Known rows, with every step that occurs:
P, K: .06, -.57, .15, -.10, .03, -.18, .45, -.11, .11, .03, -.01, .10, .15, .35, -.39, -.02, .06, -.14
D, R, V, M, F, P: -.09, -.18, -.19, .16, .37, .13, .64, -.31, .66, -.50, .18, .73, .22, .11, -.63, .31, -.02, .15
F, P, V, M: .03, -.54, .20, -.06, -.05, -.19, .34, -.09, .39, -.23, .11, .60, -.07, .21, -.28, -.11, -.05, -.06
F, P: .10, -.49, .09, .03, .09, -.08, .22, -.18, .27, -.12, .11, .42, -.02, .05, -.54, -.29, -.20, -.10
V, M: -.07, -.43, .05, .09, .00, .01, .39, -.21, .15, -.17, .09, .44, .14, .04, -.25, -.06, -.08, -.09
F, P, K: .13, -.61, .19, -.10, .04, -.21, .36, -.09, .29, -.04, -.03, .30, .02, .28, -.55, -.27, .00, -.07
V, M, K, R: .20, -.32, -.21, .24, -.03, .22, .57, -.13, .27, -.20, .07, .22, .30, .29, -.16, .07, .38, .02
R, F, P: .09, -.46, .08, .08, .27, -.15, .29, -.16, .32, -.35, .10, .41, .09, -.03, -.54, -.05, -.23, -.13
V, M, F, P, K, R, D: .14, -.39, -.24, .22, .12, -.07, .72, -.25, .67, -.43, -.14, .35, .26, .18, -.43, .17, .09, .07
F, P, D: .12, -.34, .01, .02, .05, -.11, .22, -.15, .30, -.15, .10, .45, .01, .05, -.27, .06, -.29, -.01
R, F, P, V: .10, -.53, .20, -.09, .18, -.31, .31, -.05, .38, -.31, .15, .38, .00, .20, -.43, .13, -.13, -.15
P, K, R, F: .26, -.48, .07, .01, .11, -.14, .60, -.05, .11, -.28, .01, -.01, .43, .37, -.43, .06, .18, -.10
K, R, F, P, D, M: .31, -.03, .04, .01, .16, .01, .30, -.15, .23, -.45, .03, .46, .33, -.09, -.38, .24, -.04, .03
F, P, V, M, K: .05, -.49, .02, .01, -.02, -.09, .43, -.03, .59, -.15, .08, .50, -.09, .32, -.18, .15, .24, .01
K, R, F, P, V: .31, -.45, .12, -.01, .08, -.21, .43, -.02, .32, -.42, .17, .28, .18, .27, -.44, .03, .02, -.09
D, M, F: -.13, -.15, -.10, .05, .18, .00, .41, -.21, .23, -.05, .08, .34, .11, -.05, -.56, .22, -.05, -.13
D, R, F: .04, -.20, -.07, -.04, .23, .07, .37, -.23, .14, -.31, .10, .29, .28, .14, -.47, .27, -.10, -.17
D, M, F, P, K, R: .18, -.25, -.01, .01, .08, -.06, .59, -.11, .35, -.15, -.03, .33, .20, .23, -.74, -.09, .26, .02
D, M, F, P, K, R, V: .23, -.26, .05, .01, .31, -.07, .71, -.16, .53, -.28, .02, .36, .39, .23, -.80, .18, .31, .14
F, P, D, R, V, M: .05, -.11, -.02, -.01, .22, .14, .42, -.29, .50, -.51, .13, .76, .30, .07, -.27, .41, -.11, .23

Rows:
-.12, -.25, -.17, .24, .29, -.04, .62, -.21, .71, -.46, .19, .69, .18, .02, -.31, .54, -.18, .23 => R, V, M, F, P, D
.25, -.16, -.25, .28, .11, .10, .57, -.08, .53, -.51, .07, .43, .31, .15, -.09, .42, .22, .15 => V, M, K, R, F, P, D
.30, -.25, .07, -.15, .07, -.02, .39, -.29, .15, -.16, -.27, .08, .45, .11, -.38, .19, .21, -.11 => P, K, R, D, M
-.13, -.39, -.08, .26, .34, -.04, .63, -.24, .69, -.43, .19, .67, .12, .01, -.59, .21, -.10, .13 => R, V, M, F, P
.36, -.30, -.31, .18, .13, .16, .45, -.27, .40, -.19, -.08, -.06, .36, .19, -.19, .38, .22, -.10 => M, K, R, D
.33, -.34, -.18, .21, .21, .04, .49, -.09, .44, -.34, .09, .20, .23, .20, -.48, .10, .24, -.03 => M, K, R, F, P
.05, -.19, .03, -.10, .19, .01, .16, -.37, .21, -.16, -.16, .29, .24, -.22, -.34, .29, -.15, -.19 => R, D, M
.32, -.40, .02, .15, .17, -.04, .40, -.14, .25, -.44, .13, .32, .26, .07, -.56, -.15, -.04, -.07 => K, R, F, P
.12, -.19, -.23, .33, .21, .05, .75, -.19, .65, -.55, .21, .58, .35, .12, -.35, .44, -.04, .29 => K, R, V, M, F, P, D
.18, -.35, -.10, .12, .04, -.03, .64, .02, .41, -.37, .11, .19, .32, .41, -.06, .48, .43, -.03 => P, V, M, K, R, F
-.21, -.36, -.13, .25, .31, -.01, .71, -.25, .51, -.34, .20, .46, .27, .07, -.42, .45, -.05, .07 => R, V, M, F
.17, -.28, -.21, .28, .12, .14, .64, -.09, .33, -.38, .07, .22, .41, .21, -.18, .32, .34, -.01 => V, M, K, R, F
.09, -.13, -.17, -.04, .25, .12, .25, -.31, .41, -.04, -.22, .19, .22, -.10, -.26, .54, .15, -.14 => R, D, M, K
.30, -.33, -.21, .17, .01, .16, .49, -.12, .21, -.07, .10, .01, .26, .36, -.29, .08, .32, -.07 => M, K, R
.28, -.11, -.10, .03, .03, .22, .40, -.15, .16, -.04, .01, .14, .32, .18, -.38, .16, .44, -.06 => D, M, K, R
.29, -.43, -.05, .09, -.09, .01, .52, .00, .52, -.26, .10, .39, .08, .41, -.18, .06, .41, .06 => F, P, V, M, K, R
.31, -.10, -.02, .04, .25, .20, .49, -.18, .32, -.17, .05, .18, .51, .17, -.44, .42, .48, .07 => D, M, K, R, V
-.09, -.29, -.09, .04, .34, -.01, .78, -.22, .70, -.40, .06, .64, .27, .33, -.65, .33, .15, .20 => D, R, V, M, F, P, K
.32, -.33, -.13, .17, .23, .14, .60, -.15, .39, -.22, .16, .05, .46, .36, -.38, .37, .37, .05 => M, K, R, V
.37, -.56, .11, -.01, -.06, -.11, .47, -.08, .23, -.15, .01, .21, .20, .39, -.57, -.38, .15, -.02 => F, P, K, R
.12, -.37, .08, -.16, .26, -.11, .43, -.14, .33, -.32, -.02, .38, .20, .30, -.62, .08, .04, -.08 => D, R, F, P, K
.00, -.21, .01, -.01, .24, .18, .50, -.32, .29, -.40, .13, .54, .39, .13, -.39, .33, .06, .06 => D, R, V, M
-.01, -.27, -.08, -.07, .32, -.17, .44, -.30, .62, -.17, -.24, .39, .09, -.05, -.60, .34, -.02, -.07 => R, D, M, F, P, K
.33, -.23, -.06, .14, .13, -.06, .40, -.12, .28, -.47, .13, .32, .29, .09, -.33, .15, -.15, .02 => K, R, F, P, D
.12, -.32, .08, -.20, .20, -.15, .31, -.11, .39, -.38, .14, .47, .08, .29, -.50, .23, -.08, -.12 => D, R, F, P, V
.10, -.14, .12, -.11, .07, -.02, .16, -.20, .23, -.15, .02, .57, .05, -.12, -.38, .11, -.18, -.01 => F, P, D, M
.08, -.58, .17, -.06, .22, -.28, .43, -.08, .33, -.23, -.03, .31, .13, .20, -.56, -.01, -.04, -.10 => R, F, P, K
